Known rows, with every way that one mark hangs from another:
Z_174{Z_257{Z_903{Z_242 Z_384}} Z_504}: [ 2.13 -2.79  2.70  1.56 -2.75 -2.03  0.74 -0.98 -0.94  3.87 -0.14 -4.74
 -1.02  1.79 -3.86 -4.90  0.12  5.52  2.67  0.87 -1.75 -2.90]
Z_867{Z_384}: [ 1.52 -1.39 -0.83 -0.08  1.14 -2.15  0.23  0.54 -1.66  2.52 -0.31 -0.20
  0.51  1.98 -1.88  1.41  0.72  1.27 -1.21  0.58 -2.49  0.81]
Z_867{Z_384{Z_174{Z_504} Z_903{Z_242}}}: [ 2.54 -2.98  2.07  0.02  2.46  3.21  2.13  2.18 -2.88  5.09 -2.47 -1.39
 -3.37  3.99 -5.56 -3.01  0.11  5.49 -4.38  0.46 -3.63  0.53]
Z_903{Z_242 Z_384{Z_174{Z_257 Z_504}}}: [ 3.16 -4.49  4.21  0.15 -1.74 -0.43  1.52  2.04 -2.69  2.00 -1.74 -4.25
 -6.38  2.56 -4.84 -4.00  1.11  6.54  3.47 -0.39 -0.01 -0.88]
Z_174{Z_504}: [ 1.19 -3.05  0.24  0.82  1.78  1.36  0.90  0.01  0.88  0.72  0.06 -2.70
 -0.07  0.00 -0.81 -0.86 -1.49  2.30 -0.16 -0.71 -0.82 -2.31]
Z_903{Z_242}: [ 0.94 -0.31  0.30 -1.09 -0.36 -1.78 -0.56  1.92 -0.80  0.43 -1.17  1.48
 -1.83 -1.57 -1.01 -0.39 -0.06  0.23 -0.62  0.24 -1.80 -0.02]
Z_174{Z_257{Z_903{Z_242}}}: [-0.33 -0.50  2.40 -0.07 -2.87 -2.69 -0.02 -1.26 -0.54  3.41  0.19 -0.51
  1.23  1.34 -0.42 -3.04 -0.50  1.35  0.29  1.25 -0.07 -0.31]
Z_257{Z_174{Z_504} Z_867{Z_384} Z_903}: [ 0.69 -2.44 -1.82  3.58  0.61  2.42  0.84 -3.80  0.51  3.51 -1.21 -3.64
  4.96  0.21 -2.33 -7.09 -0.62  3.75 -3.60  0.26 -5.37 -3.00]
Z_504{Z_174 Z_903{Z_242}}: [ 1.95 -0.11  0.72 -1.21 -0.96 -4.00 -2.56  4.54  0.15  0.04 -0.70  0.06
  4.18 -2.82 -6.67 -4.33 -0.65  0.26 -4.66  1.58 -4.18 -3.19]
Z_242{Z_174{Z_257}}: [-1.29 -1.82  0.33  0.82 -1.36 -2.94 -0.16  0.24  0.25  2.33 -0.98 -1.65
 -1.33  3.90  2.18 -2.82 -2.72  1.62  0.97  1.03  2.87  0.28]
Z_903{Z_384}: [ 1.52  0.92  0.34  0.91 -1.79 -1.31  0.02  0.22 -1.81 -0.47  0.00 -1.72
 -2.45  0.68 -3.29 -1.09  2.42  2.23  3.16  0.22 -1.04 -0.41]
Z_903{Z_242 Z_384{Z_174{Z_504}}}: [ 3.68 -3.40  3.05  0.73 -0.44  0.44  1.19  3.19 -2.54  0.27 -1.61 -3.14
 -6.55  0.69 -6.04 -3.46  1.38  5.15  1.64 -0.13 -2.29 -1.55]
Z_504{Z_174{Z_257} Z_903{Z_242 Z_384}}: [ 2.80 -0.44  2.84 -0.60 -3.91 -6.23 -2.22  3.69 -1.47  1.73 -0.78 -2.70
  1.78 -0.01 -8.14 -5.38  1.33  3.88 -0.33  1.44 -2.68 -2.59]
Z_903{Z_384{Z_174}}: [ 1.74 -0.83  2.50  0.80 -1.44  1.42  1.08  0.82 -2.65 -0.71 -0.45 -2.45
 -4.40  2.05 -4.58 -2.41  2.63  3.09  2.55  0.26  0.10  0.18]
Z_174{Z_504{Z_903}}: [ 2.50 -3.13 -0.44  1.17  1.28 -0.59 -0.01  1.03  2.46  0.19  0.92 -2.50
  1.44  0.39 -3.45 -2.38 -1.74  2.05 -2.32  0.24 -2.01 -4.22]
Z_384{Z_174{Z_257 Z_504} Z_903{Z_242}}: [ 0.63 -3.60  5.04 -0.23  0.09  5.09  2.60  0.65 -1.69  4.65 -2.42 -1.95
 -4.51  4.35 -2.68 -5.42 -0.56  6.19 -2.19 -0.48  1.20  0.41]
Z_504{Z_903{Z_384}}: [ 2.94  0.63 -0.47  1.29 -2.19 -4.09 -0.98  1.11 -0.18 -0.59  0.92 -1.07
 -0.47  1.03 -5.83 -2.79  1.86  1.58  0.59  1.40 -2.84 -2.24]
Z_242{Z_174{Z_257 Z_504} Z_903{Z_384}}: [ 0.20 -3.31 -1.38  1.56  0.58 -3.88 -0.33 -1.68 -0.71  0.85  0.26 -5.73
 -2.73  5.50 -0.30 -6.59 -3.66  8.45  2.42  1.44  1.18 -1.48]
Z_174{Z_257}: [-0.52 -1.42  1.94 -0.24 -1.59 -1.13  0.55 -0.89 -0.07  2.24 -0.32 -1.05
 -0.22  2.32  1.65 -0.43 -0.35  1.66  1.61 -0.23  2.78  1.11]
Z_242{Z_174{Z_257} Z_903{Z_384}}: [-0.86 -0.63 -1.67  0.96 -0.93 -5.14 -1.02 -1.70 -1.95  0.48  0.48 -3.26
 -2.16  5.42  0.25 -5.65 -2.29  6.27  2.34  2.02  1.81  0.58]
Z_504{Z_174{Z_257}}: [-0.80 -0.94  2.54 -0.87 -1.13 -0.90 -0.52  0.52 -0.48  1.81 -0.78 -2.61
  3.78  0.39 -1.45 -2.59 -0.22  2.14 -0.16 -0.24  1.74 -0.37]
Z_384{Z_174}: [ 0.25 -2.05  2.39 -0.35  0.64  2.96  1.18  0.84 -0.71 -0.52 -0.39 -1.01
 -2.09  1.43 -1.33 -1.74  0.23  0.83 -0.57 -0.05  1.46  0.40]
Z_257{Z_867 Z_903{Z_384}}: [ 0.71  2.36 -0.66  3.32 -2.32  0.41  0.40 -3.37 -0.79  2.19 -0.28 -0.63
  0.55  0.30 -2.56 -5.58  1.33  1.84  1.56  0.93 -2.27 -2.82]

Rows:
[ 1.38 -0.46  0.85  0.60  1.26  3.51  1.67  0.25 -3.02  5.46 -3.70  2.23
 -3.52  3.18 -2.92 -4.18  0.35  3.50 -4.03  0.25 -2.22  1.04]
Z_257{Z_867{Z_384{Z_174 Z_903{Z_242}}}}
[ 2.01  0.13 -0.47  1.03 -2.18 -4.56 -1.30  3.37 -2.29  0.63 -1.85 -0.43
 -5.44  0.99 -3.58 -3.20  0.00  2.63  2.25  1.61 -2.68 -0.70]
Z_903{Z_242{Z_174} Z_384}
[ 0.61 -1.79  0.32  0.69 -0.51 -1.16  0.99 -1.92 -1.16  5.71 -1.83 -0.86
 -0.27  3.33  1.75 -1.26 -0.34  3.20  0.47 -0.55  1.07  0.46]
Z_174{Z_257{Z_867{Z_384}}}
[ 2.54 -5.41  1.42  0.17  3.00  2.04  2.10  1.45 -1.39  2.59 -0.75 -3.68
 -1.57  3.39 -3.73 -0.55 -0.09  4.10 -1.92  0.02 -1.72 -0.93]
Z_867{Z_384{Z_174{Z_504}}}
[ 1.49 -3.21  3.40 -0.31 -0.61 -1.49  1.36  0.61 -2.57  5.07 -0.68 -1.74
 -0.33  4.35 -3.55 -2.72  0.43  3.25 -1.58  1.82 -1.35  0.77]
Z_867{Z_384{Z_174{Z_257{Z_903{Z_242}}}}}
[ 1.40  0.85  0.02 -0.39  0.34 -0.13  0.37  1.58 -3.00  4.99 -1.95  1.98
 -1.39  2.60 -3.61 -0.86  1.03  2.74 -3.66  1.12 -4.07  1.97]
Z_867{Z_384{Z_903{Z_242}}}
[-1.30  0.02  3.62  0.88 -0.65  6.71  2.75 -2.45 -1.57  4.82 -2.64 -0.01
 -2.93  5.08  0.27 -6.13 -0.09  3.79 -2.20 -0.85  3.71  1.60]
Z_384{Z_174{Z_257{Z_867}} Z_903}
[ 1.44 -1.66  3.96  0.47 -2.66  0.39  1.45 -0.22 -2.64  1.06 -0.61 -3.33
 -4.40  3.79 -3.08 -2.70  2.26  4.34  3.59 -0.17  2.32  1.02]
Z_903{Z_384{Z_174{Z_257}}}
[ 0.43 -0.17 -0.04 -0.23  0.60 -0.32  0.18 -1.18 -3.13 -2.10  0.96 -2.65
 -2.81  2.55 -3.15 -4.08  0.63  5.36  1.05  0.98 -0.01  0.82]
Z_242{Z_903{Z_384{Z_174}}}
[ 4.29 -5.62  1.26 -0.19  2.34 -1.48  0.67  3.53 -1.06  2.54 -0.84 -2.28
 -1.43  2.62 -6.86 -1.86 -0.58  4.02 -4.01  1.15 -4.29 -2.37]
Z_867{Z_384{Z_174{Z_504{Z_903{Z_242}}}}}
[ 0.97 -0.94  0.82  0.94 -1.76 -2.86  0.52 -1.80 -1.36  7.00 -1.61  0.23
  1.23  2.33 -0.45 -3.76 -0.54  2.98 -1.06  0.98 -1.61 -0.84]
Z_174{Z_257{Z_867{Z_384} Z_903{Z_242}}}
[ 0.02  0.95  1.37  2.69 -3.69 -1.04  0.93 -4.18 -0.90  4.15 -0.61 -1.77
  0.26  2.52 -0.47 -5.58  1.00  3.34  2.93  0.65  0.94 -1.59]
Z_174{Z_257{Z_867 Z_903{Z_384}}}
[ 3.76 -2.30 -0.37  1.68 -0.43 -1.75  0.11  1.02  0.86 -0.08  0.76 -3.65
 -0.68  0.85 -6.12 -3.16  0.15  4.01  0.18  0.29 -3.08 -4.32]
Z_174{Z_504{Z_903{Z_384}}}
[ 2.45 -2.07  2.80  1.69 -1.35  0.31  1.14  0.76 -1.90  1.14  0.04 -3.53
 -2.71  0.83 -7.17 -5.77  1.06  3.99  0.63  1.43 -3.54 -2.97]
Z_257{Z_903{Z_242 Z_384{Z_174{Z_504}}}}
[ 2.38 -2.44 -0.73  2.65 -1.48 -0.48 -0.59  0.22  1.06 -1.52  0.13 -4.58
  1.05 -0.41 -5.80 -5.70  1.01  4.28 -0.71 -0.02 -4.21 -3.08]
Z_257{Z_174{Z_504{Z_903{Z_384}}}}
[ 1.13 -2.89  0.66  1.74  1.40  2.58  2.25 -2.52 -0.67  7.77 -2.63 -2.18
 -0.77  4.95  0.17 -3.72 -1.31  6.57 -1.62 -1.28  0.03 -0.80]
Z_174{Z_257{Z_867{Z_384{Z_903}}} Z_504}
[-0.59  0.43 -0.55  1.29 -1.29 -3.33 -1.14  1.03  0.19  1.57 -0.29  0.43
  0.64  0.41 -1.64 -5.17 -2.33 -0.34 -1.91  3.01 -2.70 -1.85]
Z_257{Z_903{Z_242{Z_174}}}
[ 0.95 -0.40 -2.24  2.30  0.08 -3.28 -0.58 -0.02 -0.88  5.38 -2.02  1.60
  0.48  1.57 -1.49 -5.78 -2.60  1.27 -3.22  2.54 -4.64 -2.60]
Z_257{Z_867{Z_384} Z_903{Z_242{Z_174}}}
[ 0.47  1.55  0.36  2.09 -4.32 -1.64 -0.96 -0.78 -1.81 -0.40 -0.14 -1.86
  1.22 -1.79 -5.55 -6.69  2.80  2.30  0.45  1.55 -5.65 -0.43]
Z_257{Z_174 Z_903{Z_242 Z_384}}
[ 1.18 -3.17 -0.67  0.96  1.09 -2.08 -0.65  3.74  0.40  1.33 -1.76 -1.02
 -3.14  0.56 -1.08 -3.25 -3.54  2.25 -0.98  0.91 -2.05 -2.56]
Z_903{Z_242{Z_174{Z_504}}}
[ 0.28 -1.37  3.39 -0.24  0.30  2.90  2.22 -0.43 -3.23  5.97 -1.60 -1.25
 -1.88  6.96 -2.94 -2.42  1.16  4.69 -2.66  0.50  0.92  2.98]
Z_867{Z_384{Z_174{Z_257} Z_903}}
[ 2.54  0.96  0.42  0.84 -2.01 -3.74 -2.00  2.70 -0.72 -0.60  0.09 -2.89
  3.61 -0.67 -8.84 -4.84  1.56  2.03 -1.52  1.41 -3.55 -3.68]
Z_504{Z_174 Z_903{Z_384}}
[ 1.68  0.42  1.88  2.43 -2.21  1.16  0.77 -0.86 -2.19  2.27 -1.74 -0.18
 -2.93  0.30 -4.41 -7.57  1.39  2.67  0.36  1.28 -2.70 -2.38]
Z_257{Z_867 Z_903{Z_242 Z_384{Z_174}}}
[-0.42  1.63 -0.20  0.84 -0.47  0.53 -0.41  1.99 -1.11  2.98 -2.34  2.42
 -2.91  2.13 -1.36 -4.81 -1.53  1.68 -3.13  1.41 -1.76  0.92]
Z_384{Z_903{Z_242{Z_174}}}
[-0.15 -4.20 -0.28  2.71  0.50 -0.16  0.86 -0.76  1.61  3.87 -2.20 -2.94
 -1.80  3.62  2.92 -5.46 -4.58  3.95  0.64 -0.28  2.40 -2.90]
Z_242{Z_174{Z_257{Z_867} Z_504}}
[-0.32  0.48  1.65  0.32 -0.28  1.37  0.52 -0.73 -1.96  6.58 -3.00 -1.44
  3.55  2.76 -2.09 -5.23  0.01  4.48 -2.97 -0.27  0.03  0.32]
Z_504{Z_174{Z_257{Z_867{Z_384{Z_903}}}}}
[ 0.79 -4.24  0.88  0.36 -0.36 -2.95 -0.18  2.67  0.23  3.03 -1.96 -2.00
 -2.94  2.26  0.30 -3.19 -3.70  3.71  0.32  0.52  0.19 -1.76]
Z_903{Z_242{Z_174{Z_257 Z_504}}}
[-1.37  0.15  2.92 -0.11 -2.01 -0.91 -0.59 -0.86 -0.13  2.58  0.18 -3.75
  6.46  0.66 -2.62 -4.79 -0.32  1.49 -1.12  1.03  0.58 -1.62]
Z_504{Z_174{Z_257{Z_903}}}
[-1.77  1.52 -1.31  3.13 -1.88  2.49 -0.07 -4.31  0.63  0.87 -0.84 -0.83
  4.55 -1.74  0.14 -7.62 -0.11  0.33 -2.29  0.33 -2.54 -1.62]
Z_257{Z_174 Z_867 Z_903}
[ 0.76 -4.04  0.11  1.25 -0.05 -2.22 -0.04  1.54  0.53  4.21 -3.00 -1.34
 -3.60  1.75  1.86 -4.93 -4.30  3.96  0.06  0.01  0.53 -2.50]
Z_903{Z_242{Z_174{Z_257{Z_867} Z_504}}}
[ 2.31 -1.93  4.35 -0.33 -3.18 -1.59  0.82  1.82 -3.64  1.78 -1.77 -1.92
 -6.21  2.33 -4.43 -3.10  2.31  4.67  3.18  0.20  0.62  0.96]
Z_903{Z_242 Z_384{Z_174{Z_257}}}
[ 0.76 -0.92  0.25  3.55 -2.31  1.34  0.35 -2.62 -0.25 -0.46  0.79 -5.87
  2.73 -0.40 -5.26 -7.21  1.67  4.26  0.69  0.64 -4.53 -2.59]
Z_257{Z_174{Z_504} Z_903{Z_384}}
